Each row comes from the steps of one walk. Every step used is in the known rows, and no mark comes twice. Write the walk behind each row, first mark first.
Known rows
penor/zege: [  7  62 -30  53 -30 -21   5  49  32  20 -18 -38 -26 -86  39 -16  -5 -20
 -50 -46   2 -29]
zege/penor/gakop/todak/feve/moleg/vunogu/tona: [-17  57   3  23 -22  13  44  46  18  -6  20 -68 -48 -51  32  -3  28 -33
  -3 -39  47   6]
penor/gakop/todak/feve/moleg/vunogu: [ 10  56   9  21 -14   5  29  34  47 -21  23 -46 -12 -57  23  14   8 -42
  14 -29  25  14]
tona/feve/todak/gakop/moleg/vunogu: [  6  54   0  16  19 -12  11  28  19  26  33 -12   3 -18  66  26   3 -40
  -6 -32 -17  21]
fofeb/todak/gakop/moleg: [ 52  84 -22   3  -5 -21 -19  25  49  24  16  11 -21 -53  50  18   9 -16
 -31 -45 -31  17]
gakop/todak/feve/moleg/vunogu: [-10  58   1  28   3  -5  34  43  63 -20  25 -57 -32 -43  33  30  23  -6
 -13 -22  28  18]
vunogu/tona/feve/todak/gakop/moleg: [  1  55 -34  11 -28 -23   2  33   3  43  26  36 -14   0  19  19   3  -7
 -31 -53 -20  -2]
fofeb/todak: [ 16  65 -29  23   0 -10   2  40  26  21  16 -18 -28 -63  41 -21   1  11
 -56   4 -17  14]
vunogu/moleg/feve/todak/gakop: [ -4  60 -21  49 -10  -8   4  37  38   3  20 -30  13 -49  60  26 -18 -34
   4 -30 -10 -29]
gakop/todak/feve/moleg/vunogu/tona: [-19  48 -18  30  -7 -19  47  57  42 -20  21 -34 -56 -38   2  28  40   9
 -27 -20  45   5]
fofeb/todak/gakop/moleg/vunogu: [ 49  73  -8  11  30 -25   2  33  42   6  17 -17 -27 -68  65  22  24 -34
 -20 -24 -12  28]
feve/moleg/vunogu/tona: [ -5  46 -21  47  22 -44  45  45  42 -26 -10 -31 -46 -54  33  -1   4   0
 -45 -31  53 -10]
fofeb/todak/feve/moleg/gakop: [  5  81  -4   2  -8  16   8  30  46  19  21 -16 -20 -44  26  26 -25  20
  15 -31 -10  22]
penor/gakop/todak/feve/moleg: [ 14  66  -7  12 -51   9   9  27  53  -4  21 -15  -3 -41   7  10  -6 -23
  -1 -53   6   3]
moleg/feve/todak: [-29  51  -7  48  22   7  14  42  26  18  27 -45  13 -43  39  16  -2 -15
 -13 -14 -10  -3]
penor/gakop/todak/feve/moleg/vunogu/tona: [  2  45 -10  24 -23  -7  43  49  24 -21  19 -23 -34 -50  -9  13  25 -28
  -3 -24  43   1]
gakop/moleg: [ 32  62 -21  54   8 -44  10  25  60  -8   9 -14 -22 -55  45  18  11  -1
 -55 -71   4  -3]
tona/feve/moleg/gakop: [  5  72 -12  35  -5  -1  21  26  35   3   6 -12   1 -26  46  26 -49   7
 -12 -53 -10   8]
fofeb/todak/gakop: [ 31  79 -21  -5 -12 -12 -17  37  28  36   7  -6 -26 -60  48   1   1 -15
 -31  -7 -19  22]
vunogu/tona/feve/moleg/gakop/todak: [ 17  74 -43  47 -31   6  28  49  19   1  17   8 -11 -17   2  35 -19  22
 -18 -40   1  -3]
gakop/todak/feve/moleg: [ -7  71 -14  18 -34  -3  13  36  70  -3  23 -27 -25 -29  16  26   9  12
 -24 -46  10   7]

Which walk is each row?
[-22  48  -3  32  21 -21  39  33  26 -22   9 -35 -21 -30  67   0 -21  -5
 -47 -21   1  16]
tona/feve/moleg/vunogu
[-19  32 -25  46  21 -25  44  44  -7  12  39  -5 -22 -18  28   2  17   4
 -42 -20   2   0]
gakop/moleg/vunogu/tona/feve/todak
[-25  38 -19  14   6 -14  25  55 -21  39  19 -10 -24 -21  34   6  10 -22
 -18  11  12  15]
moleg/vunogu/tona/feve/todak/gakop
[ 12  66  -1  39 -10  -1  10  28  20  19   0 -64 -20 -74  73 -29 -10 -42
 -28 -50  18   2]
zege/penor/gakop
[  0  59 -16  30 -26  -9  16  48  41  13  32 -34 -37 -46  14  28  37   9
 -35 -21   6  18]
gakop/todak/feve
[ 20  52 -16  33  20 -36  15  41  30  22  13 -12 -22 -43  31  28  27 -36
  -6 -40  37  -5]
feve/todak/gakop/moleg/vunogu/tona
[-29  26 -28  47  21 -39  55  61 -21  -5  11 -21 -56 -41  32   0  21   9
 -70   6  16  13]
moleg/vunogu/tona/feve
[  8  44 -21  26  12 -50  32  46   0  -5  10  10 -49 -29  40  37  29 -20
 -48 -43   1  19]
todak/gakop/moleg/vunogu/tona/feve
[ -2  62 -31  43 -15 -14  34  41  13   2   1  14 -22 -20  16  24 -36  22
 -24 -49   8  -1]
vunogu/tona/feve/moleg/gakop
[ 53  93 -23  58  -9   9   8  34  77  -1   9 -31  11 -53  28  39 -23  -3
  12 -53  22  -5]
feve/moleg/gakop/todak
[ -8  54  -8  57  27  -5  11  30  43   5  35 -30  17 -35  39  32   7 -16
 -14 -55 -20 -11]
gakop/moleg/feve/todak
[  0  71   6  26  -7  -6  19  27  62   1   6 -28 -18 -42  29  49 -22  11
  15 -64  22   9]
todak/feve/moleg/gakop
[ 28  85 -25  44 -21  18  16  36  42   1  24 -15  12 -23  32  36 -34   5
  -2 -44 -13   8]
tona/feve/moleg/gakop/todak
[-11  60 -14   1 -21   0 -10  33   8  55  24  -2   6 -13  47   6 -20 -22
 -18 -17 -22  17]
tona/feve/todak/gakop
[ -6  81   5  11 -46  30   9  26  48  10  24 -62 -18 -40  44  -4  -3 -30
  -1 -69  12   7]
zege/penor/gakop/todak/feve/moleg
[ 16  27 -18  47   6 -37  49  40 -21 -21  17  11 -32 -45  25   2  13 -30
 -46 -38  -1   4]
penor/gakop/moleg/vunogu/tona/feve
[ 30  62   1  29  31 -23   3  27  54  20  19 -33   3 -48  63  28  12 -51
   9 -44  18   6]
feve/todak/gakop/moleg/vunogu
